Known rows, with every way that one mark hangs from another
J207{J70{J493 J839}}: [-.41,.13,-.12,-.14,-.25,-.09,.03,.19,.10,.17,-.01,.11,.16,.14,-.09,-.08,-.02,.03,-.13,-.10,.02,.00,.34,.29,.02,.04,.04,-.11,.15,.11,-.01,-.20,-.06,-.10,.18,-.16,.03,.00,-.03,.27,-.01,-.32,-.05,.03,.08,.00,.10,-.06,.04,-.06,.22]
J455{J70{J207 J493 J839}}: [-.19,.14,.00,-.01,-.35,-.03,-.02,.21,.07,.42,.17,.15,.04,.21,-.17,.00,.03,-.03,-.09,-.01,.01,.08,.48,.36,.00,.11,.41,.03,.12,.08,.07,.00,-.25,-.35,-.02,-.07,.01,-.15,-.15,.43,.11,-.31,-.03,.17,.04,.07,.20,.15,-.20,-.08,.25]
J375{J70}: [-.06,-.04,.09,-.04,-.04,.02,.06,.11,-.07,-.10,.06,-.05,.07,-.13,.03,-.12,.04,.04,.09,.04,-.09,.10,.04,.04,.06,-.17,-.03,-.07,.03,-.13,-.11,.05,-.12,.03,.15,.04,.15,-.05,-.02,.02,-.12,-.07,.10,-.02,-.02,-.10,-.01,.02,-.08,-.02,.11]
J939{J520{J70{J375 J839}}}: [-.16,.33,-.18,.17,-.22,.10,-.06,-.10,.34,.31,.03,.07,.03,.05,.15,-.26,.02,-.14,.00,.06,.11,-.01,.19,.01,.08,.28,-.08,.05,.16,.16,-.09,.02,-.18,-.19,.11,-.35,.11,.00,.26,.16,.26,.10,-.18,-.02,.20,-.37,-.03,-.10,.14,-.14,.26]
J939{J520{J70{J207 J375}}}: [-.09,.29,-.08,.11,-.14,.18,-.08,-.22,.19,.33,.07,.08,.17,.08,.18,-.29,.03,-.16,.13,.03,-.04,.07,.22,.01,.09,.37,-.07,.22,.20,.09,-.01,.10,-.11,-.20,-.02,-.29,.08,.04,.14,.27,.14,.13,-.04,.03,.14,-.19,-.12,-.10,.09,-.23,.11]
J520{J70{J207 J493 J839}}: [-.24,.19,-.01,-.09,-.28,.02,.07,.04,.14,.38,.10,.10,.06,.08,-.08,-.21,.04,-.07,-.11,.00,.02,.01,.40,.39,.08,.16,.18,.19,.17,.14,.07,-.08,-.10,-.34,.08,-.24,.01,.06,.00,.34,.15,-.29,-.01,.05,.08,-.13,-.01,.03,.00,-.07,.23]
J939{J520{J70}}: [.05,.11,-.02,.12,.01,.08,-.05,-.11,.20,.09,.03,-.07,-.06,-.06,.11,-.20,.00,.01,.02,.14,-.06,.02,.02,-.03,.09,.11,-.17,-.02,.20,-.04,-.06,.07,.06,-.07,.00,-.32,.12,.12,.19,-.08,.17,.21,-.07,.04,.10,-.14,-.03,-.06,.23,-.12,.07]
J493{J70}: [-.12,.05,-.10,-.01,-.06,.04,.05,.09,-.06,-.04,.01,-.02,.00,.06,.10,.04,-.06,-.05,.01,.05,-.03,.06,.11,.15,.13,-.05,.07,-.01,.02,-.11,-.08,.09,.04,-.07,-.03,-.05,.01,-.09,-.11,.07,.09,-.08,-.09,.09,.02,.08,.02,.07,-.06,-.12,.13]
J455{J70{J375 J493 J520}}: [-.18,.25,-.10,-.07,-.33,-.14,.07,.09,.21,.30,.03,.04,.21,.26,.11,.01,.10,-.20,-.02,.06,.03,.06,.30,.12,.03,.17,.10,.08,.12,.08,.17,.14,-.27,-.12,.01,-.07,.19,-.15,.02,.32,.07,-.13,-.15,.24,.01,-.08,.20,-.03,-.17,-.25,.26]
J520{J70}: [.05,.11,.09,.03,-.06,.06,.02,-.09,.08,.05,-.03,-.13,-.06,-.06,.02,-.12,-.01,-.03,-.09,.12,.03,-.01,.00,.06,.02,.06,-.10,-.02,.07,-.04,-.05,.06,.05,-.09,-.03,-.14,.03,.14,.01,-.06,.13,.06,-.06,.00,-.01,-.15,-.08,-.05,.16,-.02,.01]
J839{J70{J207 J520}}: [-.02,.27,-.03,-.20,-.12,.08,.24,-.07,.19,.21,.05,.08,.18,.17,.00,-.26,.02,-.19,.16,-.05,.05,.11,.45,.04,.02,.03,.07,.23,.00,.07,.24,-.04,-.15,-.07,-.04,-.04,-.09,-.11,-.01,.29,-.22,-.08,.12,.15,.01,-.08,.00,-.14,-.21,-.21,.02]
J455{J70{J207 J493}}: [-.12,.05,.03,-.04,-.22,-.05,.01,.11,.02,.26,.15,.05,.07,.16,-.13,.05,.05,-.01,-.02,.04,-.05,.13,.32,.25,.00,.10,.30,.06,.11,-.01,.09,.06,-.13,-.21,-.10,-.02,.03,-.04,-.20,.36,.07,-.24,.03,.20,-.04,.17,.15,.09,-.14,-.14,.13]
J455{J70{J207 J520}}: [.01,.20,.02,-.06,-.13,-.02,.04,.05,.04,.37,.08,.05,.10,.22,.05,-.03,.00,-.11,.09,.04,-.09,.15,.44,.08,-.07,.14,.24,.17,.13,-.04,.12,.17,-.18,-.19,-.11,-.13,.04,-.18,-.16,.28,-.09,-.05,.01,.20,.01,.03,.17,.05,-.14,-.16,.09]
J939{J520{J70{J207 J493}}}: [-.12,.12,-.04,-.03,-.15,.11,.01,-.08,.27,.29,.17,.08,.08,.02,.03,-.28,.07,-.02,.03,.08,-.15,.07,.26,.16,.15,.18,.05,.14,.32,.04,.07,.04,.01,-.24,.02,-.33,.13,.10,.10,.25,.15,-.06,.08,.11,.06,-.05,.04,.04,.09,-.16,.13]
J455{J70{J375 J493 J839}}: [-.29,.21,-.14,.06,-.42,-.10,-.03,.17,.18,.32,.10,.11,.07,.19,-.06,.06,.08,-.13,-.13,.03,.16,-.02,.34,.23,-.01,.17,.20,-.05,.01,.13,.03,-.02,-.37,-.22,.05,-.05,.10,-.15,-.02,.39,.19,-.20,-.20,.14,.09,-.07,.15,.02,-.15,-.16,.33]
J70{J207 J375 J493 J520 J839}: [-.36,.35,-.22,-.19,-.38,.02,.12,.05,.27,.56,.07,.29,.32,.28,.11,-.22,.13,-.23,.04,-.19,.04,.02,.55,.22,.05,.26,.23,.34,.21,.30,.27,-.13,-.26,-.31,.13,-.16,-.03,-.19,.12,.56,-.04,-.33,.03,.08,.10,-.19,.15,.00,-.30,-.19,.29]
J939{J520{J70{J839}}}: [-.03,.18,-.07,.10,-.13,.10,-.07,-.01,.28,.22,.05,.04,-.09,-.04,.02,-.22,-.02,-.01,-.04,.10,.02,-.03,.19,.05,.09,.13,-.04,.00,.22,.07,-.07,-.01,-.06,-.19,.13,-.36,.10,.03,.25,-.01,.21,.13,-.15,-.04,.15,-.28,.03,-.04,.19,-.06,.16]
J375{J70{J207 J520 J839}}: [-.20,.23,.00,-.23,-.21,.04,.16,.17,.06,.29,.09,.19,.26,.09,.07,-.35,.08,-.13,.19,-.11,-.08,.15,.51,.16,-.01,.00,.21,.22,.20,.07,.05,.02,-.24,-.22,.22,-.16,.08,-.23,.01,.31,-.22,-.24,.11,.03,.05,-.23,.07,.04,-.26,-.11,.29]
J207{J70{J375 J520}}: [-.27,.35,-.18,-.13,-.18,-.06,.06,-.03,.12,.20,-.16,.09,.34,.20,.18,-.14,.05,-.13,.08,-.12,-.03,.03,.26,-.04,-.06,.23,-.16,.04,.15,.07,.09,.03,-.08,.05,.10,-.17,.05,-.06,.01,.24,-.14,-.03,-.03,.08,.06,-.12,.02,-.21,.03,-.24,.12]
J375{J70{J207}}: [-.08,.05,.12,-.13,-.08,.07,.06,.10,-.11,.05,.11,.06,.19,-.04,.01,-.22,.03,-.02,.15,-.03,-.13,.17,.22,.13,-.01,-.07,.08,.10,.07,-.09,-.03,.05,-.16,-.11,.08,.01,.07,-.10,-.14,.22,-.16,-.19,.17,.01,-.01,-.03,-.04,.05,-.15,-.05,.10]

Rows
[-.33,.34,-.13,-.06,-.38,.10,.03,-.02,.24,.46,.09,.15,.16,.14,.01,-.25,.06,-.18,-.07,-.05,.10,.01,.41,.31,.08,.28,.13,.23,.17,.25,.08,-.10,-.23,-.37,.07,-.20,.00,.03,.03,.47,.15,-.26,-.08,.03,.11,-.19,-.04,-.05,-.09,-.14,.28] => J520{J70{J207 J375 J493 J839}}
[-.23,.23,-.09,-.03,-.22,.12,-.01,.02,.33,.45,.18,.18,.07,.07,-.01,-.32,.03,-.03,-.03,.02,-.07,.01,.42,.26,.14,.22,.16,.15,.33,.16,.03,-.07,-.10,-.37,.10,-.37,.07,.02,.15,.30,.18,-.14,.00,.07,.16,-.17,.09,.06,.05,-.14,.27] => J939{J520{J70{J207 J493 J839}}}
[-.07,.27,-.01,.02,-.18,.13,.01,-.20,.09,.29,.03,.01,.15,.08,.07,-.17,.02,-.20,.05,.05,.06,.04,.22,.07,-.03,.29,-.05,.26,.09,.08,.00,.11,-.11,-.19,-.07,-.13,-.02,.07,-.03,.30,.10,-.02,-.02,.01,.05,-.16,-.18,-.13,.02,-.16,.05] => J520{J70{J207 J375}}
[-.34,.28,-.20,.01,-.35,.14,.01,.09,.03,.36,.07,.24,.20,.22,.08,-.09,-.02,-.21,.06,-.09,.08,.07,.48,.28,.11,.18,.28,.21,.04,.15,.05,.04,-.23,-.32,-.03,-.11,-.09,-.27,-.13,.49,.09,-.27,-.11,.07,.15,-.08,-.03,.02,-.26,-.18,.28] => J493{J70{J207 J375 J839}}
[-.22,.26,-.14,.02,-.27,.10,-.02,.00,.09,.36,.05,.26,.20,.18,.00,-.13,.05,-.17,.05,-.17,.11,.01,.35,.15,-.05,.28,.17,.21,.04,.23,.05,-.10,-.25,-.23,.09,-.07,-.10,-.15,.02,.40,.01,-.17,-.05,-.02,.12,-.14,-.03,-.01,-.19,-.09,.16] => J70{J207 J375 J839}
[-.40,.31,-.21,-.22,-.29,-.08,.09,-.03,.22,.26,-.05,.13,.37,.26,.19,-.17,.09,-.10,.01,-.08,-.04,.03,.33,.08,.02,.19,-.11,.06,.20,.14,.18,-.03,-.08,.05,.15,-.15,.14,-.04,.05,.38,-.11,-.19,-.03,.16,.06,-.05,.11,-.17,-.05,-.25,.21] => J207{J70{J375 J493 J520}}
[-.35,.24,-.18,-.07,-.38,.05,.02,.04,.18,.40,.14,.26,.21,.20,.00,-.14,.10,-.17,-.01,-.18,.11,.06,.39,.27,.02,.24,.28,.23,.10,.30,.14,-.13,-.25,-.29,.09,-.08,-.04,-.10,.02,.53,.06,-.34,.02,.05,.10,-.06,.05,.03,-.23,-.12,.25] => J70{J207 J375 J493 J839}
[-.23,.30,-.17,-.17,-.20,-.07,.11,.12,.16,.29,-.11,.14,.19,.17,.08,-.17,-.02,-.05,.02,-.14,-.06,.00,.45,.13,-.06,.07,-.03,-.02,.20,.14,.04,-.09,-.07,-.05,.19,-.23,.02,-.10,.02,.16,-.12,-.11,-.04,.10,.09,-.13,.08,-.10,.04,-.13,.18] => J207{J70{J520 J839}}
[-.26,.33,-.22,-.14,-.22,.08,.09,-.02,.08,.36,-.03,.15,.32,.30,.26,-.17,.03,-.28,.16,-.04,-.03,.12,.43,.16,.10,.21,.15,.33,.13,.07,.16,.15,-.11,-.23,-.06,-.14,.01,-.25,-.08,.46,-.06,-.16,-.06,.16,.10,-.06,.04,-.02,-.29,-.28,.20] => J493{J70{J207 J375 J520}}
[-.21,.27,-.09,-.13,-.37,-.08,.09,.25,.20,.53,.15,.16,.15,.29,-.03,-.11,.09,-.11,-.02,-.01,-.04,.09,.65,.29,-.01,.10,.40,.15,.22,.12,.19,.07,-.29,-.38,.01,-.22,.06,-.17,-.10,.45,.02,-.31,-.04,.26,.04,-.03,.28,.14,-.22,-.17,.29] => J455{J70{J207 J493 J520 J839}}
[-.16,.41,-.12,-.02,-.37,-.01,.04,.12,.17,.55,.04,.20,.21,.33,.06,-.07,.09,-.22,.03,-.08,.07,.09,.63,.12,-.09,.30,.30,.22,.13,.19,.12,.13,-.39,-.32,.00,-.19,.02,-.29,-.06,.49,.01,-.16,-.13,.18,.10,-.14,.13,.01,-.21,-.23,.27] => J455{J70{J207 J375 J520 J839}}
[-.30,.12,-.07,-.28,-.26,-.08,.21,.25,.20,.16,.07,.15,.19,.03,.11,-.27,.11,-.06,.03,-.03,-.04,.08,.39,.23,.10,-.14,.11,.05,.22,.06,.10,-.10,-.24,-.14,.31,-.15,.20,-.19,.10,.22,-.11,-.31,.02,.07,.04,-.26,.18,.06,-.23,-.05,.39] => J375{J70{J493 J520 J839}}
[-.08,.21,.00,.01,-.14,.10,.02,-.02,.09,.32,.03,.06,-.01,.05,-.05,-.19,-.03,-.07,-.08,-.01,.01,.02,.34,.25,.00,.15,.15,.18,.13,.12,-.05,.01,-.10,-.33,.00,-.19,-.07,.05,-.02,.23,.07,-.14,-.03,.02,.04,-.19,-.11,-.04,.04,-.02,.10] => J520{J70{J207 J839}}
[-.24,.35,-.10,-.24,-.36,.09,.25,-.08,.29,.35,.08,.17,.35,.25,.05,-.28,.11,-.29,.11,-.05,.11,.10,.51,.11,.11,.15,.06,.28,.01,.18,.35,-.09,-.27,-.12,-.01,.03,.00,-.11,.06,.56,-.15,-.23,.11,.18,.04,-.11,.04,-.16,-.32,-.32,.17] => J839{J70{J207 J375 J493 J520}}
[-.34,.44,-.28,-.11,-.32,.10,.12,.08,.14,.48,-.02,.25,.28,.33,.24,-.20,.02,-.28,.07,-.11,.01,.07,.59,.25,.07,.26,.27,.31,.16,.19,.13,.08,-.22,-.37,.03,-.22,-.02,-.33,-.04,.51,.02,-.24,-.12,.16,.17,-.18,.08,-.01,-.31,-.27,.34] => J493{J70{J207 J375 J520 J839}}
[-.23,.33,-.10,-.19,-.30,.01,.28,-.09,.33,.15,.00,.07,.24,.15,.06,-.21,.09,-.26,.04,.02,.17,.03,.33,.08,.11,.09,-.08,.16,.01,.15,.28,-.09,-.25,.01,.02,.02,.06,-.09,.16,.35,-.08,-.12,.03,.15,.02,-.17,.06,-.19,-.26,-.32,.18] => J839{J70{J375 J493 J520}}
[-.52,.38,-.29,-.20,-.40,-.10,.11,.13,.29,.38,-.06,.23,.33,.29,.15,-.22,.08,-.17,-.07,-.16,.03,.02,.50,.20,.00,.18,.00,.04,.22,.27,.16,-.16,-.20,-.12,.23,-.23,.07,-.09,.11,.45,-.07,-.30,-.10,.13,.10,-.19,.14,-.17,-.08,-.23,.36] => J207{J70{J375 J493 J520 J839}}
[-.23,.26,-.11,.04,-.22,.13,-.02,-.18,.27,.36,.13,.13,.19,.07,.13,-.31,.10,-.07,.07,.05,-.05,.06,.26,.13,.16,.33,-.01,.24,.28,.17,.09,.04,-.12,-.28,.04,-.29,.14,.08,.12,.37,.19,-.03,.02,.06,.12,-.14,-.02,-.07,.07,-.25,.18] => J939{J520{J70{J207 J375 J493}}}
[-.34,.16,-.17,-.03,-.35,-.01,.03,.07,.20,.24,.04,.19,.14,.14,.00,-.07,.09,-.12,-.09,-.10,.15,-.02,.22,.19,.06,.16,.09,.07,.06,.26,.07,-.15,-.24,-.17,.14,-.03,.05,-.08,.12,.32,.10,-.21,-.08,.01,.08,-.13,.10,-.01,-.16,-.06,.28] => J70{J375 J493 J839}
[-.07,.14,.04,-.22,-.10,.04,.16,.10,.02,.17,.06,.11,.28,.06,.13,-.32,.08,-.06,.20,-.04,-.15,.19,.33,.08,.02,-.04,.09,.22,.20,-.06,.04,.07,-.14,-.10,.11,-.10,.15,-.16,-.04,.21,-.26,-.17,.17,.08,.03,-.10,.05,.03,-.24,-.12,.16] => J375{J70{J207 J520}}
[-.25,.30,-.11,-.13,-.38,-.08,.07,.06,.17,.47,.09,.12,.29,.36,.07,-.06,.16,-.20,.04,.00,-.03,.13,.51,.20,.00,.28,.25,.25,.15,.09,.23,.12,-.27,-.25,-.04,-.12,.12,-.16,-.08,.54,.01,-.21,.00,.28,.01,.01,.20,-.03,-.25,-.28,.22] => J455{J70{J207 J375 J493 J520}}
[-.36,.43,-.23,-.13,-.31,-.04,.07,.07,.19,.37,-.13,.20,.29,.26,.13,-.17,.04,-.17,.03,-.17,.05,-.01,.44,.06,-.06,.23,-.07,.06,.17,.21,.04,-.09,-.19,-.08,.17,-.23,.01,-.14,.05,.30,-.10,-.11,-.13,.07,.11,-.23,.05,-.20,.00,-.18,.26] => J207{J70{J375 J520 J839}}
[-.31,.15,-.08,-.09,-.28,.06,.00,-.04,.10,.28,.14,.17,.24,.15,.05,-.10,.11,-.12,.03,-.10,.03,.05,.23,.17,.06,.23,.15,.24,.07,.16,.18,-.06,-.14,-.17,-.01,.01,.00,-.05,-.03,.47,.03,-.25,.11,.08,.03,.05,-.01,.00,-.22,-.13,.13] => J70{J207 J375 J493}
[-.18,.09,.05,-.09,-.17,.07,.05,.19,-.02,.20,.13,.15,.17,.00,-.05,-.25,.07,-.02,.10,-.09,-.05,.12,.38,.21,.02,-.06,.20,.08,.12,.03,-.07,-.02,-.27,-.25,.18,-.07,.03,-.17,-.07,.25,-.11,-.28,.09,-.06,.06,-.11,-.01,.06,-.23,.02,.22] => J375{J70{J207 J839}}
[-.16,.19,-.11,-.16,-.12,.07,.11,.07,.02,.27,.03,.11,.17,.23,.22,-.13,-.01,-.16,.11,.01,-.13,.14,.43,.19,.10,.07,.20,.26,.16,.00,.15,.15,.01,-.21,-.06,-.18,-.04,-.22,-.12,.30,-.06,-.14,.02,.19,.06,.04,.11,.10,-.24,-.22,.14] => J493{J70{J207 J520}}
[-.11,.05,-.02,.01,-.11,.07,.01,-.06,.30,.12,.13,-.04,-.01,-.05,.10,-.25,.04,.03,-.04,.14,-.04,.02,.07,.10,.18,.12,-.08,.02,.25,.00,-.01,.03,.04,-.13,.06,-.29,.20,.16,.19,.04,.21,.04,-.03,.07,.07,-.11,.08,.01,.17,-.15,.15] => J939{J520{J70{J493}}}
[-.17,.19,-.08,-.08,-.33,-.14,.08,.24,.25,.38,.06,.10,.04,.24,.00,-.02,.06,-.09,-.13,.02,-.01,.03,.47,.25,-.01,.03,.27,.01,.18,.09,.12,.03,-.23,-.22,.09,-.19,.13,-.16,.02,.29,.08,-.22,-.18,.24,.05,-.10,.31,.08,-.15,-.14,.32] => J455{J70{J493 J520 J839}}
[.01,.14,-.01,.08,-.05,.13,-.05,-.15,.17,.25,.10,.04,.03,-.01,.08,-.26,-.01,-.03,.08,.05,-.14,.07,.22,.06,.07,.19,-.01,.14,.25,.00,-.01,.12,.02,-.18,-.01,-.29,.06,.07,.10,.13,.11,.10,.03,.06,.11,-.13,-.04,-.03,.16,-.13,.06] => J939{J520{J70{J207}}}
